What can hang from each mark
S: H N
N: J S T
H: J S
J: H N
X: H N
T: N

Each row was made from one small tree. The marks that hang from a mark follow it in brackets, in alphabetical order. Every link used is in the known rows. Write each row's tree.
Known rows
X[N[J S T]]: 5.574, -4.246, 5.223, 0.945, -3.546, 3.350, 0.531, -2.821, -2.268, 2.238, 2.332, 1.792, -6.343, 2.061, 2.677, 4.516, -2.412, 3.805, -5.970
T[N[J]]: 2.277, -4.959, 3.283, 1.329, -4.554, -0.690, 0.639, -1.734, -0.268, -0.325, 0.093, -1.028, -6.299, 2.882, -2.637, 4.678, -0.374, 3.388, -3.963
J[H[S[N[T]]]]: 1.354, 1.514, 0.482, 0.427, -4.424, 1.049, -0.576, -4.530, -3.785, -1.959, 0.694, 1.564, -6.407, 2.649, 0.555, 2.931, -2.284, -0.371, -1.968
T[N]: -0.242, -3.413, 1.591, 1.527, -5.476, -0.989, 0.331, -2.001, -1.346, -0.792, 0.501, -1.710, -6.815, 0.621, -1.863, 4.571, -0.651, 2.519, -3.924
S[H N]: -0.397, -0.906, 1.889, 2.037, -4.221, -1.992, -2.644, -1.492, -2.444, -1.938, -0.859, -0.420, -7.236, -0.140, -3.929, 2.356, -2.452, 2.967, -2.787
J[H N[S]]: 4.074, 0.577, 2.489, 0.377, -4.546, 0.977, 0.110, -2.264, -1.661, -2.948, 2.171, 1.240, -2.898, 3.032, -0.955, 1.980, -0.987, 1.449, -3.177
J[H N[T]]: 2.343, 0.781, -0.864, 0.511, -5.392, 0.573, -0.668, -2.442, -3.438, -4.579, 0.644, 0.813, -4.337, 0.541, 0.239, 3.737, -2.180, -0.483, -3.648
N[T]: 1.842, -3.678, -0.383, 1.116, -4.720, 0.868, -0.774, -0.725, -3.078, -2.243, 0.429, -1.973, -7.640, -0.291, 0.867, 3.837, -2.573, 1.983, -4.558
H[J S[N]]: 0.753, -0.219, 4.831, 0.324, -2.696, 0.044, -1.538, -7.749, -1.045, -0.531, 2.493, 1.071, -7.294, 2.495, 1.374, 2.995, -0.266, 1.650, -1.270
X[N[T]]: 1.687, -2.661, 1.710, 1.793, -5.073, 1.738, -0.377, -2.618, -3.387, -0.628, 1.670, 0.161, -7.079, -2.531, 3.034, 5.464, -2.786, 1.286, -4.984
H[S[N]]: 0.542, -1.504, 3.297, 0.843, -3.929, 0.848, -0.831, -3.410, -1.232, -0.607, 2.130, -0.444, -8.082, 1.068, 0.699, 2.728, -1.089, 1.487, -1.432
X[N]: 2.113, -2.863, 3.128, 2.224, -4.917, 0.940, -0.145, -1.878, -1.687, -1.384, 2.109, -0.292, -5.806, -2.631, 1.916, 4.955, -1.421, 1.959, -3.380
T[N[J[H] S]]: 4.483, -2.252, 3.618, 0.900, -4.265, -0.063, 1.746, -2.513, -1.058, 0.284, 0.176, 1.419, -3.495, 6.871, -3.717, 3.184, -0.360, 3.608, -3.973
J[H[S]]: 2.791, 0.669, 0.581, 1.577, -4.466, 0.023, 0.752, -2.859, -1.916, -3.783, 1.650, -1.058, -4.240, 1.917, -1.663, 2.230, 0.110, 0.825, -0.981
N[J[H]]: 5.652, -2.505, 1.517, 1.468, -4.057, -0.447, -0.023, -0.526, -1.047, -4.744, -0.402, 0.085, -3.206, 3.612, -2.623, 2.959, -0.788, 2.072, -2.085
J[H]: 3.331, -1.112, -0.333, 1.723, -4.848, -0.674, -0.224, -0.508, -1.967, -4.985, -0.012, -0.795, -3.868, 1.295, -1.903, 2.909, -1.091, 1.232, -1.998
X[H N[J S T]]: 4.739, -3.074, 5.497, 1.938, -3.631, 4.009, 1.823, -4.907, -3.156, 2.513, 1.933, 3.296, -2.633, 1.928, 4.165, 3.856, -2.976, 3.397, -5.085
S[H]: 0.718, -1.678, 0.729, 2.550, -4.449, -2.144, -1.388, -0.505, -2.274, -3.224, -0.230, -2.721, -6.127, -0.723, -4.520, 2.335, -1.259, 3.589, -3.234
X[H]: 1.491, -2.698, 1.240, 2.614, -4.644, 0.545, 0.626, -2.113, -2.201, -2.920, 0.576, -0.668, -2.750, -0.504, 1.061, 2.606, -1.721, 2.037, -2.073
X[N[S]]: 3.558, -3.008, 4.920, 1.562, -4.235, 2.240, 0.324, -2.486, -1.611, 0.745, 3.270, 0.469, -5.684, -0.030, 2.275, 3.930, -1.462, 3.516, -4.345
H[J S]: 1.986, -0.842, 3.295, 0.893, -2.986, -0.201, -0.306, -6.596, -0.791, -1.643, 3.256, -1.350, -6.348, 1.902, 0.919, 2.867, 0.921, 2.129, -1.816
X[N[J[H[S]]]]: 5.165, 0.300, 4.558, 1.937, -3.943, 1.161, 1.580, -4.562, -1.142, -1.302, 2.436, 1.660, -3.173, 2.058, -0.213, 3.866, 0.339, 1.002, -1.460

Which tree is each row?
6.542, -1.480, 3.871, 1.076, -3.883, 2.680, 1.159, -3.358, -3.095, 0.102, 1.388, 3.351, -3.600, 3.812, 1.198, 4.006, -2.351, 2.446, -5.018 | X[N[J[H] S T]]
2.378, -1.651, 5.288, 1.542, -3.079, 1.644, 0.593, -5.337, -1.136, 0.427, 1.497, 1.993, -3.845, 3.149, 0.983, 2.300, -1.246, 1.967, -0.585 | X[H[S[N[J]]]]
1.983, -2.494, 3.817, 1.783, -3.254, -1.604, -2.208, -1.487, -1.414, -1.497, -1.049, 0.222, -6.603, 2.217, -4.898, 2.356, -2.048, 3.805, -2.644 | S[H N[J]]
1.720, 0.621, 4.262, 1.607, -3.155, 0.113, -0.978, -7.630, -4.055, 1.618, 2.001, 2.194, -6.016, 0.746, 0.391, 3.609, -2.006, 4.176, -6.063 | X[N[S[H[J]] T]]
5.228, -2.453, -0.023, 1.073, -4.128, 0.586, 0.048, -1.174, -2.721, -3.867, -0.933, 0.524, -4.330, 3.460, -1.237, 3.477, -2.191, 1.528, -3.570 | N[J[H] T]
4.735, 0.462, 3.152, 1.441, -4.020, 2.100, 1.533, -5.348, -2.715, -0.678, 1.960, 2.129, -4.430, 1.989, 1.118, 4.472, -0.974, 0.495, -2.955 | X[N[J[H[S]] T]]
3.270, -1.148, 5.266, -0.165, -3.019, 0.773, -0.949, -5.997, -0.797, -0.818, 3.711, 0.921, -4.984, 2.970, 1.891, 2.890, -0.230, 2.918, -3.984 | H[J[N[S]]]
6.742, -2.559, 1.792, 0.425, -3.555, 1.818, 0.614, -1.407, -2.691, -1.872, 0.178, 1.056, -4.177, 6.105, -0.678, 2.432, -2.205, 3.081, -4.607 | N[J[H] S T]
0.310, -1.263, 1.807, 0.316, -4.062, 1.761, -1.049, -4.104, -3.060, 0.067, 1.591, 0.057, -9.073, 1.002, 1.932, 3.291, -2.396, 0.972, -3.004 | H[S[N[T]]]
-0.319, -0.003, 2.022, 1.333, -4.165, 2.318, 0.208, -6.094, -3.803, 0.407, 1.312, 1.657, -5.387, 0.710, 3.384, 2.763, -2.852, 0.500, -2.046 | X[H[S[N[T]]]]
4.848, -0.611, 1.028, 0.818, -3.757, 1.103, 1.085, -3.343, -2.548, -2.548, 0.960, -0.001, -4.891, 4.288, -1.026, 2.763, -0.849, 1.154, -2.536 | N[J[H[S]] T]
3.069, -4.380, 2.691, 0.324, -3.568, 1.420, -1.817, -1.655, -2.258, -0.895, -0.465, 1.132, -8.010, 2.520, 0.874, 4.022, -3.424, 2.147, -3.903 | S[N[J T]]
0.564, 0.175, 2.691, 2.501, -4.764, 3.075, 1.914, -7.059, -3.857, 1.274, 2.952, 1.489, -3.966, -2.177, 5.009, 4.382, -1.943, 0.659, -3.074 | X[H[S] N[T]]
-0.293, 0.033, 4.166, 1.417, -3.522, -2.601, -0.208, -7.061, -2.014, 1.547, 1.013, 0.190, -5.688, 3.912, -4.809, 2.847, 0.002, 5.243, -4.970 | T[N[S[H[J]]]]
-0.787, -0.856, 0.427, 1.518, -4.381, -1.119, -2.662, -2.126, -4.180, -1.460, -1.199, -0.055, -8.359, -0.249, -2.690, 2.896, -3.709, 2.438, -4.299 | S[H N[T]]
4.113, -4.161, 3.400, 1.528, -4.106, 2.115, -0.080, -2.366, -2.420, -0.092, 1.302, 0.653, -6.591, -0.138, 2.261, 5.419, -2.328, 2.209, -4.975 | X[N[J T]]
2.837, -2.734, 3.679, 0.082, -3.126, 2.122, -0.866, -3.818, -2.029, 0.682, 1.368, 0.728, -8.725, 3.276, 1.015, 3.416, -2.000, 1.840, -2.969 | H[S[N[J T]]]
1.504, -0.077, 3.440, 1.100, -4.160, -0.544, -1.083, -2.278, -1.905, -0.758, 2.095, -0.634, -5.319, 1.008, -3.348, 1.540, -1.081, 3.761, -4.488 | J[N[S[H]]]
2.914, -0.897, 3.781, -0.705, -3.141, 1.763, -1.073, -6.827, -2.562, -0.248, 3.225, 1.555, -6.247, 2.956, 3.107, 3.356, -1.601, 2.438, -5.620 | H[J[N[S T]]]
2.170, 0.338, 3.953, 0.357, -3.283, 2.299, 0.198, -8.686, -3.321, -0.010, 2.915, 3.158, -2.488, 2.642, 4.405, 2.856, -2.041, 2.141, -4.705 | X[H[J[N[S T]]]]
1.605, -2.319, 2.239, 1.395, -3.413, -0.746, -2.286, -1.972, -3.158, -0.827, -1.536, 0.823, -7.923, 2.242, -3.253, 2.828, -3.419, 3.296, -4.259 | S[H N[J T]]
1.644, -1.742, 0.793, 1.442, -3.967, 0.023, -0.837, -1.654, -3.968, -0.335, 0.512, -1.387, -7.336, 1.672, -2.804, 1.730, -2.667, 4.649, -5.865 | N[S[H] T]
1.892, -0.487, 2.244, 1.065, -2.832, -0.699, -1.377, -5.709, -3.810, -0.381, 0.875, -0.149, -6.530, 3.036, -1.881, 2.091, -1.922, 4.781, -5.630 | N[S[H[J]] T]
0.205, 1.261, 3.110, 1.421, -3.588, -2.579, -2.278, -6.054, -1.729, -3.403, 1.462, -0.181, -4.993, -0.047, -3.048, 2.792, -0.170, 2.555, -3.314 | S[H[J[N]]]
1.499, 0.832, 4.349, 0.174, -3.204, 0.206, -0.627, -8.035, -0.598, -1.632, 4.362, -0.086, -5.708, 1.148, 1.731, 3.272, 1.065, 0.988, -1.913 | H[J[N] S]
1.049, 0.042, 1.909, 0.742, -4.216, 0.390, -1.064, -2.762, -3.650, -0.364, 1.630, -0.261, -6.466, 1.022, -1.957, 2.102, -2.364, 3.433, -6.071 | J[N[S[H] T]]
-0.388, -1.250, 2.717, 1.914, -4.701, -1.830, 0.331, -2.681, -2.177, 1.379, 0.491, -1.177, -6.379, 2.703, -5.731, 2.535, -0.844, 5.132, -5.206 | T[N[S[H]]]
3.385, -1.385, 6.124, 2.737, -3.685, 2.413, 2.379, -6.287, -1.185, 1.110, 3.093, 1.824, -2.154, 0.440, 2.764, 3.887, -0.313, 1.931, -1.415 | X[H[S] N[J]]
2.674, -2.116, 2.280, -0.241, -4.360, 2.478, -0.586, -2.348, -2.760, -0.297, 2.708, 0.142, -6.920, 1.360, 1.921, 3.254, -2.394, 2.332, -5.713 | J[N[S T]]
5.239, -0.733, 2.493, 1.245, -3.610, 0.270, 1.020, -2.664, -0.714, -3.243, 1.377, -0.238, -3.695, 4.344, -2.515, 2.249, 0.466, 1.667, -0.966 | N[J[H[S]]]
2.048, -1.585, 3.824, 1.029, -3.156, 2.581, 0.364, -5.963, -2.824, 1.103, 1.039, 2.511, -4.828, 3.128, 2.556, 2.728, -2.482, 1.396, -2.084 | X[H[S[N[J T]]]]
